Each row comes from the steps of one walk. Every step used is in the known rows, and no mark comes twice. Write the walk behind each row, first mark first.
In the rows, 128 means zero.
Known rows
galuz-pevud-bupig: [ 93 148 100 168  79 116 151 109 106 105 148 130 111 103 110 101 116 136
  88 146 142 135 122 150 141 145 158 164 134 154  98 149]
bupig-pevud-pabap-lafi: [166 146 121 162  68 121 149 134 102  77 146 136 122 109 107  93 126 138
 147 135 136 121 135 167 141 153 170  80 145 157 102 155]
bupig-pevud-pabap: [165 154 114 156  69 124 152 121  99  59 144 136 116 107 100  97 127 135
 150 139 138 122 136 132 137 153 168  76 150 154 105 154]
pabap-kapip: [154 131 115 144  99 118 144 147 110 126 136 135 113  94 112 114 133 121
 129 151 143 118 117  37 135 142 155 131 132 154  99 130]
veseb-pabap-pevud: [ 90  92 112 149 104 120 126 144 106 123 151 140  97 120 110 104 129 117
 128 117 145 117 108 149 134 144 149 105 149 155  92 134]
veseb-galuz-pevud-bupig-zefe: [105 134 132 160  91 130 155 115 106  99 149 141 105 105 104  89 117 137
  85 142 138 136 119 153 150 142 151 136 195 149  90 145]
lafi-pabap-kapip: [148  77 127 141 106 122 154 143 119 157 136 136 110  91 120 126 124 118
 128 143 141 128 103  77 142 144 163 154 127 150  95 125]
vugig-galuz-kapip: [188 138 111 118  98 110 154 114 106 101 136 134  99 100 108  77 134 143
 156 116 141 119 111 145 164 146 165 162 160 181  91 137]
lafi-pabap: [135  93 125 150 108 124 158 132 117 142 143 136 112  96 119 120 124 126
 134 135 139 130 102 152 147 143 164 152 134 148  98 128]
galuz-zefe-pabap: [139 170 108 162  87 116 133 136 105  96 143 133 160  96 134  97 121 155
 116 129 141 124 114 137 138 141 156 128  67 158  80 142]
bupig-zefe-pabap-kapip-galuz: [159 171 126 144  69 122 128 120 103 144 142 146 113  97 130  90 125 127
 129 130 139 119 115  85 130 144 153 146 209 162  93 142]
veseb-pabap-kapip: [128  83 115 149 102 114 127 158 105 121 141 140 110 109 101 106 127 111
 123 137 140 112 122  73 128 142 156 120 149 148  93 137]
galuz-veseb-pabap-pevud: [ 67 102 112 161 117 120 135 133 114  81 144 134 131 104 135  94 125 107
 131 119 144 112 117 156 134 142 155 126 173 155 118 137]
zefe-galuz-veseb-pabap: [ 92 143 132 162 114 112 145 127 115  51 147 138 112 102 115 116 122 117
 152 132 139 115 131 161 145 137 162 142 104 152 113 142]
pevud-bupig: [130 157 114 159  73 118 149  90 116 109 149 136 118  95 116 109 131 130
 100 138 141 123 112 135 144 151 159 113 153 157 109 146]
pevud-pabap-zefe: [125 145 107 148  81 120 146 141 106  37 144 135 137 101  99  98 119 130
 150 128 144 126 112  88 137 146 158 117 103 163 107 137]
vugig-galuz: [146 140 120 115  98 115 152 123 107  99 145 136  94 100 107  83 134 129
 147 138 140 125 117 136 159 147 165 150 169 172 102 132]
veseb-galuz-pevud: [108 131 130 160 113 130 156 141 102  96 147 140 101 107  94  93 120 141
 105 143 139 134 124 157 150 135 149 142 157 146  88 138]
galuz-zefe-bupig: [136 140 103 159  83 117 156 142 117  70 147 132 160  96 129 119 119 148
 106 136 142 124 110 130 152 143 160 127 160 156  80 139]
pevud-bupig-zefe-pabap-lafi: [135 169 125 163  49 118 134  82 114 141 148 137 124  96 134  89 123 131
 101 128 138 124 109 153 140 154 160 124 201 161 102 155]
pabap-zefe-bupig: [133 140 102 143  86 122 149 132 117  99 149 136 133  91  78 118 124 124
 132 129 145 121 117  46 143 145 157 142 167 159  95 131]
pevud-bupig-zefe-galuz-vugig: [131 169 125 161  56 114 150  80 113  78 149 137 128  96 130 105 134 122
 108 139 139 128 106 143 142 149 160 126 198 165  94 153]
zefe-pabap: [144 186 115 163  88 120 125 122 101 137 145 137 107 101 101  94 126 141
 148 125 140 121 126 124 132 142 154 134 111 156 100 139]
veseb-galuz-pevud-bupig-zefe-pabap: [109 146 134 162  86 130 147 112 102 110 149 141 101 105 101  85 115 139
  90 137 138 135 122 148 146 142 151 139 186 150  90 147]
bupig-zefe-galuz-pevud-pabap: [110 167 124 156  71 116 152 117 104  64 146 137 106 106 129  99 115 127
 137 139 138 132 115 157 144 140 159 154 183 158  92 150]
zefe-bupig-pevud: [165 145 108 158  70 125 159 121 112 100 149 136 104 103  85 122 125 132
 135 139 138 120 133 107 147 152 167 103 252 151  99 146]
galuz-kapip-pabap-pevud-bupig-zefe: [166 177 106 159  75 117 143  82 106 121 139 141 116 100 128  79 131 152
 126  82 146 118  97 137 146 145 157 138 158 178  89 153]
pevud-pabap: [130 150 112 157  84 118 150 140 105  39 143 136 120 108 113 100 121 135
 151 133 141 127 112 139 140 145 158 108 133 160 109 140]
galuz-vugig: [149 148 109 172  99 113 151 147  99  50 143 133 157  99 109  95 158 131
 141 141 140 128 109 144 132 135 155 140 167 170  75 134]
vugig-galuz-zefe: [145 137 115 117  95 112 153 132 109  76 144 133 130  98 128  82 130 140
 128 138 141 127 112 141 162 147 165 148 132 175  88 135]
zefe-bupig-pevud-pabap-lafi: [163 139 113 162  60 121 158 133 113  79 150 135 112 108  92 117 118 136
 141 133 138 122 131 132 148 155 169  97 245 157 101 149]
pabap-pevud-bupig-zefe-galuz-veseb: [ 81 152 121 147  75 124 145  86 121 110 150 136 102 103 147 109 129 117
 115 121 150 126  94 149 145 150 149 110 175 168 107 138]
veseb-galuz-kapip: [176 133 130 156 114 128 156 126 105 101 139 141 109 102  97  92 130 152
 127 115 139 120 113 157 155 136 150 122 161 157  84 138]
pabap-pevud-bupig-zefe-galuz: [ 93 154 119 143  70 124 145  89 118 122 152 137  92 106 139 112 131 122
 116 123 149 129  92 147 145 151 147 104 165 168  99 137]
zefe-bupig: [141 141 107 159  83 121 158 131 118 102 149 136 106 102  93 125 123 132
 134 135 140 122 119 114 149 146 159 131 243 154 101 135]
veseb-galuz-pevud-bupig: [105 132 131 161  99 129 155 119 106  97 149 140 102 105  96  94 118 140
  87 142 139 135 122 154 151 141 151 135 163 148  92 143]
vugig-galuz-veseb: [121 135 119 122 108 116 154 117 112  74 141 133 114  93 125  76 131 119
 146 135 140 120 122 142 158 146 167 161 188 173 118 135]
kapip-pabap-pevud-bupig-zefe: [ 94 191 120 158  68 126 139  81 109 124 155 148 105 102 130  81 130 132
 106 104 147 127 102 118 140 150 154 118 167 171 105 151]
veseb-pabap-pevud-bupig-zefe-galuz: [ 85 103 120 149  82 118 127 116 111 114 153 141  94 118 119 106 124 111
 116 118 144 120 105 151 135 149 151 104 165 157  92 143]

Write each row's walk
[155 184 127 155  74 115 149  98 105  91 143 141 111  99 132  90 126 136
 146 113 138 120 110 152 148 139 161 151 186 165  89 153] => bupig-zefe-galuz-kapip-pabap
[181 133 121 131  88 119 146 153 115 110 143 152 127  94 115 129 124 133
 103 146 142 114 125  44 137 146 157 127 140 160  89 135] => pabap-kapip-galuz-zefe-bupig-pevud
[139 161 116 167  86 113 131 147 109 115 145 133 167  97 142  94 121 157
 115 124 140 123 114 172 142 141 158 135  61 162  79 143] => galuz-zefe-pabap-lafi
[131 158 117 157  56 120 148  79 115 111 147 136 124  96 134  96 129 125
  96 138 139 125 106 139 143 152 160 116 220 159 103 152] => pevud-bupig-zefe
[175 138 123 139 102 115 143 159 109 100 141 152 127  94 109 119 143 123
 118 146 143 116 116  49 129 138 151 148 140 168  88 127] => pabap-kapip-galuz-vugig
[ 92 139  95 160  79 117 151 143 103  52 146 130 121 108  91 102 104 136
 121 138 144 138 123 108 138 143 157 167 133 159  96 142] => galuz-pevud-pabap-zefe-bupig
[165 193 126 161  97 110 152 105 107  77 144 142  99 100 104 109 127 152
 158 106 141 118 120 148 153 136 162 152  68 167  92 149] => zefe-galuz-kapip-pabap
[147 131 112 117  85 113 157 132 114  74 146 133 125  99 120  93 125 139
 127 137 141 128 113 129 166 149 166 150 181 175  87 135] => vugig-galuz-zefe-bupig
[158 151 132 157 109 130 150 116 104 107 143 147 104 104 102  82 130 154
 124  99 142 121 109 143 154 138 149 120 155 164  85 141] => veseb-galuz-kapip-pabap-pevud
[117 138 111 123  82 112 154 107 106  98 147 132  91 102 106  80 122 131
 113 143 141 135 121 141 157 150 165 175 163 173  98 142] => vugig-galuz-pevud-bupig
[111 102 126 126 108 111 142 133 113  86 144 134 116 101 124  71 127 114
 143 128 138 116 124 168 156 148 168 160 190 173 114 138] => vugig-galuz-veseb-pabap-lafi
[166 155 121 139  81 120 152 143 115  60 155 159 137 102 116 124 118 151
 104 127 141 118 122 150 146 146 159 123 147 164  93 141] => kapip-galuz-zefe-bupig-pevud-pabap
[106  87 124 143  94 127 153 109 125 160 147 136  98 100 130 126 124 121
 118 125 146 134  87 148 147 150 157 133 133 157  99 127] => lafi-pabap-pevud-bupig
[118 178 113 155  88 125 122 119 104 154 147 137  92 107 111  98 127 139
 148 115 147 125 111 124 133 144 146 123 106 163  97 131] => zefe-pabap-pevud
[137 171 128 166 101 109 154 135 106  36 149 137 123 102 103 118 145 131
 159 141 140 128 118 152 143 133 157 146  99 167  82 137] => zefe-galuz-vugig
[105 130 129 160 105 128 156 145 101  63 147 140 102 111  95  91 113 143
 111 139 139 137 122 155 149 138 151 133 153 149  93 140] => veseb-galuz-pevud-pabap
[122 161 119 140 100 118 147 126 113  81 150 139 125  92  86 118 128 125
 147 132 145 121 121  74 145 138 157 145  53 159  94 132] => pabap-zefe-galuz
[153 160 113 141 100 114 148 121 112  83 143 136 128  91  86 114 127 135
 154 117 145 117 117  81 146 137 158 155  46 165  88 135] => pabap-zefe-galuz-kapip
[130 157 129 146 116 122 149 132 117  85 152 158 124  94 125 111 127 130
 118 126 141 110 126 167 140 139 154 152 151 161 122 133] => kapip-galuz-veseb
[158 132 113 117  79 114 158 125 112  72 146 133 125  99 116  91 125 139
 128 139 140 126 121 128 164 152 170 137 186 173  86 141] => vugig-galuz-zefe-bupig-pevud
[154 135 116 142  77 116 148 159 113  41 142 146 128 104 117 120 114 135
 126 136 143 123 113  69 138 147 156 116 139 165 102 137] => pevud-pabap-kapip-galuz-zefe-bupig
[106 148 127 160  62 116 144  78 118  85 148 138 122  98 137 102 122 114
 103 134 138 120 113 148 142 151 162 123 202 157 108 156] => pevud-bupig-zefe-galuz-veseb-pabap
[125  91 105 148  87 119 131 141 108 100 150 140 124 108  73 106 121 113
 126 123 140 113 129  80 132 148 162 114 178 150  89 143] => veseb-pabap-zefe-bupig-pevud
[105 162 123 156  91 110 153 139 107  47 146 136  91 108 101 122 111 134
 143 147 141 133 128 125 145 138 158 160  62 156  96 142] => zefe-galuz-pevud-pabap-kapip
[150 135 125 137 109 119 143 148 117 110 140 151 119  90 122 118 129 118
 116 143 143 110 123  57 134 141 154 147 139 160 112 130] => pabap-kapip-galuz-veseb
[ 92 103 114 151  91 112 128 132 108  88 152 140 117 108  82 107 117 114
 116 127 142 119 125 101 134 143 159 142  92 154  89 144] => veseb-pabap-zefe-galuz-pevud-bupig
[ 95 101 108 161 103 120 138 128 114  68 143 134 149  96 108  95 121 105
 130 125 140 108 134 105 133 146 166 130 195 152 115 145] => galuz-veseb-pabap-zefe-bupig-pevud
[144  85 118 141  89 126 158 126 122 136 145 136 123  91  91 127 118 120
 132 131 141 128 111  80 146 150 169 149 156 152  93 130] => lafi-pabap-zefe-bupig-pevud
[120 135 111 121  97 113 154 128 102  97 146 133  90 104 103  78 123 132
 132 143 140 134 123 145 157 145 164 183 158 171  95 136] => vugig-galuz-pevud
[ 94 191 117 160  77 125 140  87 110 123 155 149 102 103 121  86 131 135
 107 105 148 126 105 116 141 149 155 115 134 169 107 147] => kapip-pabap-pevud-bupig
[113 168 126 159  61 117 151  73 119  85 148 136 123  93 138 103 125 119
 105 137 139 123 111 146 146 150 162 127 196 160 111 154] => pevud-bupig-zefe-galuz-veseb
[147  98 125 139 106 119 156 124 121 125 141 137 121  90 100 127 120 127
 147 121 142 127 102 106 150 141 165 171  68 157  88 127] => lafi-pabap-zefe-galuz-kapip
[152 168 120 150  67 121 129 118 101 142 138 138 115  97 131  85 125 125
 135 135 139 121 113  80 130 144 155 140 212 157  92 143] => bupig-zefe-pabap-kapip
